Each row comes from the steps of one path. Every step used is in the known rows, and no mark comes twice. Write the path behind each row, first mark first.
Known rows:
rutu, nunotan, lafa: [-20  10 -12   6  -1  -6  17   2   1   8  -1 -15  -4   3   0   9   6   4
  -4   8  -8   8  -3  -3]
vuno, nunotan, rutu: [-12   5 -16  -9 -20   9   0  -2   4  -2  -3  -4 -13  -1  -4   6  -4  -7
   9  -4  -2  -9   2  11]
folig, lafa, vuno, nunotan, rutu: [-30   8 -11 -13 -27   6   2   2  -1  -4  -6 -27 -20  -8 -16  -6  -3  -8
   7   6   5  -8  -1  23]
nunotan, lafa, rutu, vubak, folig: [-10   5  -5   9 -10   0  12   5  -1  -3  -8   3 -15  11 -12   0   2   8
   9  10   7   5  -7  -8]
lafa, vuno: [-14   6   7   4 -20 -10   9  -9  -7 -11  -2  -6  -7   8  -6   4   5   5
   7   4   0   0   2   6]
lafa, vuno, nunotan, rutu, vubak, folig: [-23  13  13   3 -44   4   9  -2  -3 -10  -9   2 -30  -7 -14  12   2   2
  26   7  12 -14   4  15]
folig, lafa, vuno, nunotan, zaba: [-32   7  -8  -1 -17   3   8  -4  -7  -3  -2 -22 -16  -6 -25   9  -9  -8
 -17  10   8 -22  -6  24]
vuno, nunotan: [-10   1 -14   2 -10   1   4  -5   1  -8  -3   2  -2   1  -4   9 -11  -2
  -3  -1   3  -6   0  16]
lafa, rutu, nunotan: [ -8  -6  -6   4 -11 -11  12   2   5  -4  -1  -1   8  15  -9   6   7  13
   1   7 -12   9  -6  10]
vuno, nunotan, rutu, vubak: [ -9   6  -5  -4 -21  13  -6   4  -2  -3  -7  -1 -21  -3  -2  13  -4  -1
  17   3   4  -9  -1  10]
nunotan, lafa, rutu, vubak: [ -8  -2 -16   2   0   4   1   6  -3  -3  -4 -10 -14  14  -6   1   3  10
   6  12   2   0  -8 -13]
vubak, folig, lafa, rutu: [-11   1  -5   0 -14  -4   9   6   2  -5 -10   0   1   4 -20 -11  -5  -6
  -4   4   2   6  -9   9]
nifa, vuno, nunotan, lafa: [-17   5 -22   6  -7   4  19  -7   1 -12  -4 -12  -9   5  -4  10 -13   7
 -15   9   2  -5   1  -1]
rutu, vubak, folig, lafa, nunotan: [ -9  14  14   8 -22  -2   8   5 -17  -3 -21  -1  -6 -11 -10   5 -18  -6
  -7  14  14  18   3   7]
vubak, folig, rutu, nunotan: [-28  12  11  10 -31 -12  28   3   1   2 -14  10  -3  -5 -10   7  12  -7
  10   1 -10   8  -5  14]
vubak, folig: [ -8  10   7  12 -20  -7  14  -5  -1  -7  -7  17  -1   3  -8   7  -1  -4
   4  -2   2   2  -2   1]
nifa, vuno, nunotan, rutu, vubak: [ -6   7  -1   2 -27  12   6  -4  -2 -13 -10  -2 -19   2  -3  18  -7  11
  12  10   2  -7   2  -2]
folig, rutu, vubak: [-12   7   5   6 -19   0   4   4 -11  -4 -14   0 -14  -2   1   9   7  -1
  17   4  -1   3  -8   4]
rutu, vubak, folig, lafa, nunotan, zaba: [-14  20  14  12 -20   4  11   2 -20   1 -15  -1 -11  -8 -19  15 -20 -12
 -20  14  12   6  -1   7]
folig, vubak: [ -8   5   0   4   1  -1  11   0 -11  -3   1   6  -1   7  17   8  -4  -4
   4  -1   4   2  -1  -9]
vubak, folig, lafa: [-14  11   4   7 -15  -3   9   4  -3  -3 -14   2  -4  -5 -12  -7  -6 -13
  -4   2   6   4  -7   7]
vuno, nunotan, rutu, vubak, folig: [-12  11   5   1 -32   9   5   3   1  -4 -10  12 -23  -6  -8  13  -3  -3
  22   2   8  -9   0   9]
nifa, vuno, nunotan, lafa, rutu: [-15  -7 -30   1  -6   4  19  -6   6 -13  -3  -9  -5  14 -10   5 -10  14
 -16  10   1  -3   0  -1]

Which path is each row?
[-19  11  10   8 -27  -7  21  -1  -3  -5 -16  14  -6  -4  -7   2   4 -12
  12  -6  -2   5  -5   9]
vubak, folig, rutu
[-32  10  -2   7 -12 -11  24  -1  -4   4   1 -24 -10   6  -8   7  12   9
   0  12  -5   4  -1   5]
rutu, nunotan, lafa, vuno
[ -4  17  15   9 -30   5   5   4  -4  -3 -11  10 -20   1  -5   7   6   0
  23   1   3  -3  -3  -3]
nunotan, rutu, vubak, folig
[-30   3  -9  -7 -17  -2   4  -2  -4  -9  -7 -23 -11  -9 -15  -2  -8  -4
  -4   8  10  -9  -2  26]
folig, lafa, vuno, nunotan
[-23   7  -4  -7 -30   3   6  -7   0  -8  -2 -11 -19  -1 -10   6   3  -1
  14   0   1 -13   5  19]
lafa, vuno, nunotan, rutu
[-23  10  -6   4 -10  -6  15  -6  -6  -3  -1 -20 -13   4  -6  -1   7   3
   2   6   2   1   0  -2]
nunotan, lafa, vuno
[ -4  13  -2  -6 -26   2   7  -6  -9   2  -7  -5  -4   2   1   5  -7  -7
  -1  -1  -3  17  10   2]
lafa, nunotan, rutu
[-48  17   6   8 -31 -16  37   2  -2   4 -13 -11 -18  -7 -14   4  19  -3
  11   8  -5   5  -5  13]
vubak, folig, rutu, nunotan, lafa, vuno
[ -3  12  18  16 -21  -2   8   0  -7  -8 -11  17 -10   2  -4  12  -3   3
  14   5   7   1  -4  -2]
rutu, vubak, folig
[ -8  14   1  -8 -20  10  -5   8 -16   4 -15 -19 -14  -8  -3   0 -13  -7
   0  12   5  17   2   2]
folig, lafa, nunotan, rutu, vubak
[ -2  13   6  -2 -24   7   0  -1 -14  -1 -11  -4 -12  -1   3  11  -6   0
   9   8   1  13   9  -2]
lafa, nunotan, rutu, vubak
[-36  17  -1   9 -21 -10  33   6   0   9 -13  -2 -12  -5  -7   4  12  -9
   2   2  -7   9  -8   6]
vubak, folig, rutu, nunotan, lafa
[-21  13  20   8 -27  -7   9   4 -12 -10 -18  -6 -19  -9 -16   0   0   0
  12  14  15   0  -4   9]
rutu, vubak, folig, lafa, vuno
[-19  12  -3  -4 -28  13   0  11  -1  -1 -17  -3 -27 -16 -12   3  -9 -13
  14   6  12  -9  -7  15]
vuno, nunotan, rutu, vubak, folig, lafa
[ -8  13  11   9 -38  10  14  -6   2 -14 -15  12 -20  -1  -8  18  -9   9
  14   9   6  -6   0   0]
nifa, vuno, nunotan, rutu, vubak, folig
[ -3  -2  -8  -3  -6   4  -7   9  -6  -5  -9 -10  -6   5 -12  -5  -4   5
   5  14   4   8 -10   3]
folig, lafa, rutu, vubak
[-21   6   2   9 -17  -4  22   7   4   5  -5  -2   1   6 -31   8  -3  -4
 -17  13  -6  -4 -13  17]
vubak, folig, lafa, rutu, nunotan, zaba
[-15  18   5  -4 -32   1  11   4  -8   4 -18  -7  -8 -10 -12  -7 -12 -18
  -6   3   4  16   4  10]
vubak, folig, lafa, nunotan, rutu
[ -7   0  -5   7 -16   2  15 -12   3 -17  -6   4   0   5  -4  15 -13  12
 -11   6   2  -5   5   5]
nifa, vuno, nunotan
[-29  10   9   7 -30  -2   7   4  -7 -12 -15  -7 -22 -14 -18   6  -8   0
   7  15  20  -9  -4  23]
rutu, vubak, folig, lafa, vuno, nunotan
[-21  21  18   1 -37   3   6   9 -10  -5 -16 -11 -28 -10 -16  -3   5  -3
  22  10   8  -1  -3   6]
nunotan, rutu, vubak, folig, lafa, vuno
[-22   0  -3   1 -22  -5   8 -10  -2 -12   0  -6 -10  -1 -11  10  -4   3
   3   4   6  -9   3  18]
lafa, vuno, nunotan
